Each row was made from one walk, in order. Every step used is in the known rows, and no mark comes twice. Write each row's walk.
Known rows
H/F/J/R/G: [ -78,  -77,   56,  284,  -83,  -31, -129, -174,   56, -214,  -62,  -92,
 -125,  -11,   27,  -96,   15,   81,   55,  -15,   89,  198,    9,   41,
 -160, -176,   37,  -57,   62, -216,   50,  251, -104,   98,  317,   21,
   12,  -36]
F/J: [-121,  -16,   79,  132,   -2,   31,    1,  -64,    7,  -77,   65,    2,
  -82,   70,  -20,  -51,   11,   19, -137,  -26,   71,   96,  -33,   29,
  -65,   15,    2,   61,    0,   42,   13,  176,  -41, -138,   96,    1,
   16,   -6]
C/R: [ -77,   28,  -10,  -31,  -79,  -48,   28, -113,  -94,   21,   61,   -8,
   60,   -1,  -26,   -7,   67,  -17,   73,  -54,   -2,   20,   19,   31,
   58,   42,    3, -158,   -1,  117,  -68, -135,  108,  -57,  -32,   13,
  -77,   40]
R/G/J/H: [ -79,  -39,  -27,   57,  -67,   29,   77,   77,   47,  -34,  112,  -59,
  -19,  223,  -25,   -4,  -19,   74,  219,    1,   14,  -22,  101,  -38,
   54,  -84,   12,   64,    8,  -93,   -7, -127,  -21,  176,  211,  -30,
  -12,  -14]
C/G/J/R/F: [-124,  -50, -139,  393, -135,  -58,  -24,   54,  -48, -174, -382,   37,
  -79,    7,  -76,  -76,   12,   20,  321,  -74,  -57,  -44,   58,  -51,
 -152,  -58,   52,   61,  -36,  -61,  -90, -113,  -40,  106,  -90,  -27,
   21,   53]
R/F/J: [-167,  -29,   40,  162,  -28,   26,   46,  -12,  -60, -175, -270,   22,
 -105,   66,  -23,  -54,  -17,   17,   16,  -59,  129,   31,  -51,   33,
 -108,   -6,    7,   15,  -23,   74,   -7,   76,   20,  -50,  213,  -27,
   -7,   52]
G/J/H: [-107,  -10, -104,   72,  -45,   30,   45,  129,   16,   41,  135,  -37,
  -34,  239,  -66,   62,   26,   20,   30,  -37,  -55,  -21,   59,  -23,
   36,   -8,  -19,  111,  -12,  -92,  -57,  -83,   -6,  197, -101,  -41,
  -34,   61]
G/J/H/F: [-137,   -1, -113,  188, -104,    0,  -55,  -86,  -28,   38,  196, -108,
  -97,  223,  -32,  106,   34,   32,   37,  -22, -156,   -1,   43,   59,
  -14,  -48,    0,   74,  -29, -289,  -35,   74,   14,  286, -185,  -36,
  -53,   85]
F/J/H/R: [ -57,  -58,   70,  206,  -14,   10,  -77,    9,   69,  -34,  -72,  -36,
 -163,  180,  -61,   27,  -61,   24, -219,  -67,  -76,  108,  -80,   52,
 -147,  -24,  -14,   75,   27, -261,   35,  227,  -41,  119,  277,  -25,
  -29,  -84]
C/G: [  -2,  -11,   17,   73,  -41,  -30,  -52, -131,   25,    9,   55,   58,
  -17,   -7,  -40,  -58,  -32,   26,   62,   -2, -137,   -5,  -31,  -20,
  -92,   67,   40,   11,  -18,   13,  -36,  -69,  -34, -187,   91,   -2,
   26,  -25]
C/H/F/J/R/G: [ -71,  -68,  126,  401,  -96,  -87, -138, -296,  -60, -282,  -71,  -78,
 -162,    8,  -31, -137,   49,  170,   45,  -64,  -57,  182,  -21,   52,
  -95, -188,   84, -200,   49, -172,    8,   -3,  -94,   23,  504,   10,
   65, -133]
H/R: [  51,  -26,   30,  145,    6,  -49,  -78,  -23,  -37,  -13, -169,   -9,
  -92,  -26,  -17,   -5,  -68,   -3,   28,   -2, -118,   95,  -38,   18,
 -107,  -53,   -2,   12,   -3, -224,   34,   72,   -8,  157,   37,    2,
    1,  -22]
R/G/J: [-119,  -23,   27,   74,  -63,  -19,   77,    7,  -57,  -89,   70,  -14,
    9,  102,    1,  -62,  -48,   63,  306,   10,   -3,   35,  101,  -35,
   61, -110,   52,   84,  -21,  -21,   -8, -197,  -75,   78,   91,    2,
   24,   16]
C/F/J/H/R/G: [-100,  -68,  171,  156, -107,  -26,   36,  -47,  -76,  -49, -175,  -18,
 -160,  156, -105, -112,  -64,   73,  128,  -23, -170,  142,  -38,   54,
 -155, -111,   17, -109,   62, -315,   58,   51,  -38,  -35,  590,  -48,
  -41,  -96]
C/F: [ -84,   17,   31,  -18,  -82,  -40,   73,   -1, -148,   28, -109,   29,
   -7,  -30,  -73,  -65,   28,   12,  115,  -13, -138,  -13,   -6,   25,
    3,  -24,    0, -115,   19,  -60,  -12,  -96,    8, -131,   -4,  -30,
  -24,   11]
R/F/J/C/G: [-127,  -59,   41,  313,  -70,  -47,  -15, -304,   19,  -50, -106,   57,
 -120,   13,  -50, -121,   22,   55,  -58,  -83,   41,    9, -111,    1,
 -221,   -6,   12,  -45,  -33,   41,  -49,  -34,  -47,  -51,  243,  -47,
  -16,   37]
G/J: [-147,    7,  -55,  124,  -62,  -16,   28,   51,  -76,  -37,   82,  -16,
  -38,  126,  -34,   16,    7,   14,  121,  -24,  -34,   17,   42,  -28,
   39,  -26,   18,  124,  -39,  -63,  -43,  -73,  -29,   68, -202,   -7,
    6,   57]
H/R/F/J: [-112,  -56,   76,  319,  -33,  -27,  -32,   -5, -116, -226, -404,    4,
 -180,   36,  -29,  -53,  -88,    0,   54,  -66,  -22,  122,  -78,   58,
 -205,  -68,   17,   26,  -41, -171,   27,   86,   17,  102,  248,  -26,
   -9,   15]
R/F/J/H: [-130,  -43,   15,  153,  -31,   78,   68,  106,   17, -136, -263,  -11,
 -116,  166,  -42,    4,    4,    1,  -52,  -63,  101,  -34,  -34,   52,
 -114,    3,  -24,   12,    0,   15,   -1,   62,   61,   70,  315,  -61,
  -53,   33]
R/F/J/C/H: [-144,  -41,  114,  366,  -55,  -53,   44, -252, -128, -177, -225,    2,
 -158,   23,  -53,  -88,  101,  121, -143, -129,   43,   28,  -96,   20,
 -104, -117,   10, -200,  -31,   88,  -52, -150,   -7,   60,  295,  -52,
   -5,  -46]

Write each row's walk
[ -81,  -33,   35,   85,   -2,   82,   11,   60,   88,   -4,   87,  -33,
  -89,  185,  -52,   15,   35,   17, -189,  -49,   37,   44,  -36,   35,
  -52,   33,  -23,   45,   28,  -39,   -6,  134,  -14,  -28,  173,  -25,
  -25,  -30]	F/J/H
[ -98,  -32,  -40,  143, -126,   -4,   -7, -138,    5,  -50,  185, -113,
  -56,  251,    8,   38,  -26,   92,  215,   15,  -65,    6,   88,   44,
   -5, -116,   24,   60,   -2, -269,    0,  -33,  -13,  253,  118,  -29,
  -22,   15]	R/G/J/H/F
[ -72,  -52,    6,  243,   -8,   17,  -78,   56,  101, -122,  -97,  -27,
  -86,   -9,  -29,  -73,   61,    9, -138,  -64,  108,  148,  -10,    8,
 -107,  -61,   13,   -2,   43,  -30,    9,  229,  -69,   14,   76,   14,
   -3,  -33]	F/J/R
[ -74,  -43, -120,  337, -118,  -66,  -79,   17,   18,  -63,   -4,    9,
  -39,   25,  -74,  -76,   39,   26,  146,  -47, -134,   49,   46,  -66,
 -116,  -46,   54,   70,  -17, -132,  -72,  -42,  -76,   87, -193,   10,
   41,   25]	C/G/J/R
[ -92,  -40,  -19,  334,  -78,  -20, -173, -122,   28, -157,  -63,  -78,
 -142,    7,    0,  -28,   41,   19, -134,  -53,   -1,  172,  -47,   58,
 -174, -106,   19,  -24,   37, -235,   31,  318,  -55,  112,    6,   18,
   -9,   23]	H/F/J/R
[-135,   -8,   55,  219,  -57,   -5,  -90, -247,  -37,  -99,  184,  -56,
 -135,   63,    2,   -3,   -3,   53, -130,  -24,  -54,  128,  -67,   87,
 -118,  -16,   16,   60,  -14, -185,   16,  228,  -20,  -62,   25,    5,
  -14,   19]	H/F/J
[-117,  -31,   62,  353, -152, -133,  -39, -467, -137,  -94,  245,  -91,
 -114,   81,  -18,  -64,   56,  195,  128,  -39, -168,   84,   -1,    6,
   48, -232,   62, -158,  -31, -199,  -37, -260,  -76,  276,  164,  -32,
   14,   -8]	R/G/J/C/H/F
[-138,  -47,   46,  236,  -32,    7,   58, -183,   -8,  -62, -201,  -11,
 -110,   18,  -19,  -58,   53,   33, -141,  -86,  215,   53,  -81,    5,
  -97,  -66,  -21,  -48,   -5,   39,  -12,   63,  -14,   84,  172,  -41,
  -58,   52]	R/F/J/C
[ -76,  -28, -128,  262,  -67,  -18,  -26,  146,    2,  -90, -121,  -50,
  -41,   14,  -29,   -9,   47,   -5,   99,  -44,   -4,   61,   67,  -52,
  -14, -117,   23,   90,    5, -126,  -61,    4,  -69,  239, -239,    5,
   22,   33]	G/J/R
[  23,  -48, -111,  185,  -36,   -4,  -14,  167,   -5, -150, -510,  -16,
  -52,  -69,   13,  -39,   27,  -29,  144,  -62,  107,  -35,   39,   -4,
  -91, -101,    5,  -98,   14,    2,   -6,   -4,   29,  236,   81,  -14,
  -16,   31]	J/R/F
[-107,  -40,   88,  210,  -95,  -24,   -9,    1,  -87,   16, -169,  -12,
 -181,  162, -125,  -56,  -18,   19,  -86,  -81, -257,  110,  -78,   54,
 -157,  -52,  -16,  -63,   34, -322,    2,  135,   -7,    5,  230,  -58,
  -42,  -51]	C/F/J/H/R
[-104,  -34,  130,  307,  -10,  -60,   -7, -301,  -58,  -31,   56,   -7,
 -124,   35,  -72,  -71,  124,  118, -316,  -97,  -62,  122, -116,    9,
  -27,  -80,   11, -148,    2,   34,  -55,  -33,  -82,    8,  221,  -27,
   35,  -87]	F/J/C/H
[  34,  -51,  -41,  172,  -48,    8,  -26,  115,  -13,  -72, -479,  -33,
 -131,  106,  -32,   35,  -80,   -7,   99,  -41,  -84,  -58,  -25,   40,
 -121,  -61,  -20,  -40,   -8, -203,   20,  -26,   87,  343,  243,  -61,
  -39,  -21]	J/H/R/F
[  34,  -49,   45,  362,  -60, -152,  -32, -240, -170,  -83, -458,   -2,
 -164,  -29,  -55,  -36,   20,  108,  -16,  -98, -144,   18, -111,   16,
 -101, -173,   13, -248,  -32, -138,  -48, -227,   11,  345,  255,  -62,
   -7,  -74]	J/C/H/R/F
[-234,    9, -111,  241, -182, -100,  106, -154, -180,    3,  -94,  -28,
   -7,   68,  -46,   -5,  129,   17,  178, -113,   76,  -42,   36,  -18,
   61,  -79,   -3, -131,  -49,  107, -111, -298,   90,  281, -166,  -46,
 -123,  157]	G/J/C/R/F
[  24,    0,  -68,   74,  -48,    7,  -81,  -96,   59,   60,  149,  -98,
  -53,  137,    3,   96,   32,   31,  -68,  -10, -111,  -39,   -1,   68,
  -57,  -18,  -25,  -38,   22, -259,   32,  133,   43,  207,   -1,  -23,
  -34,   20]	J/H/F
[-172,    6,   -2,   35, -126,  -53,   96, -111, -150,  -40,  166,  -27,
   48,  120,  -37,  -65,   35,   68,  354,  -29,   -1,   46,  110,  -14,
  131,  -65,   50,  -64,  -33,  116,  -75, -307,   59,   21,   80,    5,
  -34,   46]	C/R/G/J
[-135,   -7, -105,  299, -155,  -26,  -91, -192,   -9,    7,  296,  -54,
  -91,  236,  -65,   39,   13,   55,  103,  -28, -289,  -13,   23,   37,
 -138,    5,   32,  114,  -53, -283,  -69,  -21,  -16,   93,  -98,  -36,
    1,   70]	C/G/J/H/F
[  71,  -39,   85,  323,  -21, -141, -103, -295,  -94,   27, -111,  -21,
 -134,  -59,  -58,  -17,   23,  102, -160,  -76, -190,   86, -109,   -6,
 -101, -139,    7, -217,   -2, -227,  -34, -124,  -49,  254,  134,  -35,
    8, -108]	J/C/H/R
[ -97,  -35,   82,  269,  -88,  -99,   46, -275,  -96,  -60,  102,  -32,
  -57,   78,  -56,  -82,   77,  180,  131,  -58,  -20,   74,   27,  -59,
  103, -208,   48, -130,  -15,  -24,  -53, -334,  -88,  168,  239,  -30,
   15,  -52]	R/G/J/C/H
[  74,  -48,  180,  202,  -27, -129,  -57, -156, -124, -183, -198,  -13,
  -94,   -5,  -48,  -99, -103,  136,  167,  -18, -228,  105,  -28,   13,
  -11, -165,   71, -137,    5, -151,   21, -227,  -43,   70,  521,   -2,
   73, -195]	C/H/R/G
[  53,  -19,   88,  236,   -9, -121,  -75, -128, -171, -107, -197,   -3,
 -114,    0,  -64,  -14,  -34,   86,  -29,  -55, -282,   73,  -75,    7,
  -51,  -82,   37, -118,  -29, -193,  -26, -132,  -21,   67,  203,  -12,
   54, -121]	C/H/R
[  98,  -79,   73,   44,  -12,  -10,  -52,   15,   73,  -19, -147,  -49,
  -81,  134,   -8,  -12,  -96,   41,  127,   22, -100,   53,    9,    8,
  -71, -105,   11,  -29,   54, -244,   83,  -44,  -16,  225,  462,  -18,
  -29,  -95]	J/H/R/G
[-183,   -6,   47,  162,  -76,  -61,   -6, -310,  -18,   46,  238,  -27,
  -28,   16,  -37,  -41,  175,   43, -213, -107,  123,  126,  -81,   22,
   20,  -10,  -27, -171,   29,   72,  -74,   -4,   15,  -21,   41,  -13,
 -105,   62]	F/J/C/R
[  -6,  -90,  135,  147,  -19,   21,  -53,  -41,   68, -108,  -68,  -48,
 -154,  184,  -47,  -63,  -83,   76,  -13,  -28,  -50,  136,  -44,   33,
 -149, -100,    7,   37,   49, -225,   84,  107,  -44,   93,  618,  -18,
  -21, -112]	F/J/H/R/G
[-175,  -25,   41,  141, -145,  -99,  130, -175, -143,   42,   21,  -19,
  -12,   45,  -73, -124,   77,   92,  261,  -36,  -58,   60,   39,  -48,
   68, -202,   30, -154,   18, -103,  -35, -235,  -78,  112,   43,  -50,
  -34,   45]	R/G/J/C/F
[  22,  -36,   -3,  188,  -32,  -51,  -12,   -3, -104, -138, -467,    7,
 -118,   -6,   -5,  -12, -122,  -11,  152,  -39,  -61,    4,  -27,   26,
 -133,  -81,    9,  -29,  -45, -184,   18,  -26,   43,  209,  152,  -30,
   -3,   10]	H/R/F
[ -74,   -8,   20,   51,  -93,  -81,   73, -198,  -91,  137,  -42,    3,
  -21,  -66,  -60,  -60,  101,   21,  -39,  -36,  -58,    3,  -48,   -9,
   -6,  -96,  -18, -208,   31, -100,  -28,  -59,  -18,   58,  -74,  -48,
  -74,   36]	J/C/F
[ -96,   17,  -39,   36,  -91,  -37,   74,  -73, -165,  -79, -242,    5,
   39,    3,  -19,  -14,   26,  -19,  197,  -59,   37,  -58,   30,   41,
   12,   15,   -2, -179,  -27,  189,  -76, -266,  161,   12,   78,  -19,
  -72,   88]	C/R/F
[-190,   -5,  -72,  124, -188,  -59,   11, -221, -111,  -39,  270, -129,
   -2,  237,  -35,   25,   56,   85,  303,  -35,  -98,   33,  106,   53,
   55,  -88,   29,  -84,   -4, -152,  -43, -172,  109,  198,  128,  -19,
  -92,   82]	C/R/G/J/H/F
